Known rows, with every way that one mark hangs from another:
fina{gupi{danozi} lebi{sigo}}: [ 19   4 -24 -10  13  -9   0 -16  -4  20  23  14  -3   6  -4  66 -26  -1
  75]
nise{gupi{fina{lebi} fomume}}: [ 43  11  14 -38   1  16   8 -16 -22 -26  10  11 -28  22  -5 -10   4  31
 -14]
fina{gupi{danozi{dekoz}} lebi{sigo}}: [ 16  14  -7 -18  21  -2  13   6  14  41  17  -5  -2   1 -15  71 -33  -3
  57]
boma{dekoz{danozi}}: [  3  22   3 -23 -33   3  10   9  -3  -9 -17 -12   4  27 -15  20 -11   2
  -6]
sigo{lebi{fina}}: [ -2  -1   3 -22  11   1  -1 -22 -15  12  20  10  14   2 -30   8   2  -4
  15]
nise{gupi}: [ 38   6  16   5   7  10   5   5  -2 -14 -16 -17 -17   0  -5   6   1  16
   4]
danozi{dekoz}: [ -3  12  21 -11   9   9  18  27  22  26  -8 -24   2  -6 -14   6  -8  -1
 -23]
sigo{lebi{fina{gupi{danozi fomume}}}}: [-16  -3  -2 -35 -14  13 -13 -25  -3  11  28  21   4  13 -35  42  -6  -8
  13]
fina{gupi{danozi{dekoz}}}: [ -7  14  13 -14   6   8   9  28  39  28   7 -15  -6   6 -12  52 -21  -5
   1]
lebi{fina{gupi} sigo}: [  6  -1  16   9  23   7 -10   6   1  28 -15  -8  -4  18   1  40   6 -17
  32]
lebi{fina sigo}: [  9  -5  17  22  23  16  -9 -10 -17  30 -25 -17   7  -1  -8  14  15 -10
  27]
lebi{fina{gupi{danozi{dekoz} fomume}} sigo}: [-10   0  27  -1   1  35  -8   6  10  49 -21 -23  -2   7 -24  57   0 -16
   9]
lebi{fina{gupi{fomume}}}: [-16  -4  16 -22   1  19 -15  -3   2  13   2  12 -11  26  -5  25  16 -10
 -24]
fina{gupi{danozi{dekoz} fomume} lebi}: [ -7  11  -8 -49  -5  11   7  -3  12  25  31  14  -8   9 -22  57 -22   3
   2]
nise{gupi{danozi fina{lebi} fomume}}: [ 43   9  10 -29  -2  27   3 -27 -20 -17  11   4 -23  12 -18   8   2  33
   2]
fomume{gupi{danozi{dekoz} fina{lebi}}}: [  6  23  25 -36  39  -6  14   5  20  15  20   0  -8   8   4  40 -18  31
   1]
gupi{danozi{dekoz{boma}} fina{lebi} fomume}: [ -8  20  20 -38  19  36  -2  -8   2  -3  37   8 -10   7 -39   0   0   8
 -43]
nise{gupi{fomume}}: [ 24   0  14  -5 -22  23  -3  -5 -10 -21 -20  -7 -21   3 -11   1   4  16
 -17]
fomume{gupi{fina}}: [ -2  12  26 -17  19 -16  -2  11  16 -18   1   8 -17  23  29   9  -4  21
 -13]
fomume{gupi{danozi{dekoz} fina{lebi{sigo}}}}: [ 13  20  23 -21  36  -6  13   4  14  23   5  -9  -6   4   4  48 -23  26
  28]
dekoz{boma danozi}: [ -4  25  16   6   5  29 -17  14  10 -35  10   8   8   2 -21   8 -21  -3
  -6]

Rows:
[ 29   8  -1 -18  23  -7  10 -13 -19   2  17  10  -5  18   6  -4  -6  11
  34]  gupi{fina{lebi{sigo}}}
[  9  11  10 -31  -4  26  13 -13  -7  27   9  -8  -3   4 -25  17 -13  12
   6]  gupi{danozi{dekoz} fina{lebi{sigo}} fomume}
[ -4   3   2 -34  12  -7  -3  -8   2  10  29  18   4  18 -21  31  -6  -8
  19]  sigo{lebi{fina{gupi}}}
[ 12   0  -8 -21 -12  20  -4 -37 -26   4  16  13  -4   9 -13  11  -6  13
  26]  gupi{danozi fina{lebi{sigo}} fomume}
[ 14   1  -4 -31  -9   6   2 -25 -28  -6  14  20 -10  22   0  -8  -2  10
  10]  gupi{fina{lebi{sigo}} fomume}
[  4   3  -6 -38  -9  19  -2 -35 -19  -4  32  23  -6  13 -13   3  -1  19
  -3]  gupi{danozi fina{lebi} fomume}
[ -3  10  21  -8  17  -5  -6   0  17  -8   3   2 -12  12  18  27  -7  23
   2]  fomume{gupi{danozi fina}}
[  3   7 -10 -29  -9  11   5  -4   5  33  15   3  -6   5 -21  66 -28  -3
  35]  fina{gupi{danozi{dekoz} fomume} lebi{sigo}}
[-29  13  17 -16  -5  29 -14  20  32   0  15  -1 -16   8 -30  41 -10 -16
 -37]  fina{gupi{danozi{dekoz{boma}} fomume}}
[  6   4  -2 -48  -7   6   3 -23 -22 -14  30  30 -12  25  -1 -18   4  17
 -20]  gupi{fina{lebi} fomume}
[ 28   8  -6  -9  21   5   6 -25 -17  12  19   3   0   6  -6  17 -10  13
  51]  gupi{danozi fina{lebi{sigo}}}
[ 17  10   6 -12  29 -13  -2 -17  -5   2  12  11  -7   9  15  43 -17  25
  47]  fomume{gupi{danozi fina{lebi{sigo}}}}
[-17  -3  -7 -16 -30  15 -14  -5  13  -1   9  13 -12  13  -7  42 -10  -5
  -1]  fina{gupi{danozi fomume}}
[-16  16  36  -4  50  33 -13  19  29  25  13 -13  -5   9 -31  43  10 -17
 -25]  lebi{fina{gupi{danozi{dekoz{boma}}}}}
[-29  10  35 -13  23  44 -21  10  22  19  10  -5  -9  11 -37  38  14 -18
 -45]  lebi{fina{gupi{danozi{dekoz{boma}} fomume}}}
[ 56  15  12 -18  28  15  12 -17 -11 -10  14  -4 -18   9 -11  13  -3  34
  23]  nise{gupi{danozi fina{lebi}}}
[ 31   7  24 -10 -16  35  -2 -11  -4 -20 -11 -13 -25  11 -14   1   5  26
 -16]  nise{gupi{danozi fina fomume}}
[-12  11  27 -27 -17  36   8   6  18  16  -1 -17  -8   9 -22   0  -2   9
 -44]  gupi{danozi{dekoz} fina fomume}
[ 53  25  29 -27  35  21  27   5   6  11   8 -24 -17   4 -23  17 -10  33
   4]  nise{gupi{danozi{dekoz} fina{lebi}}}
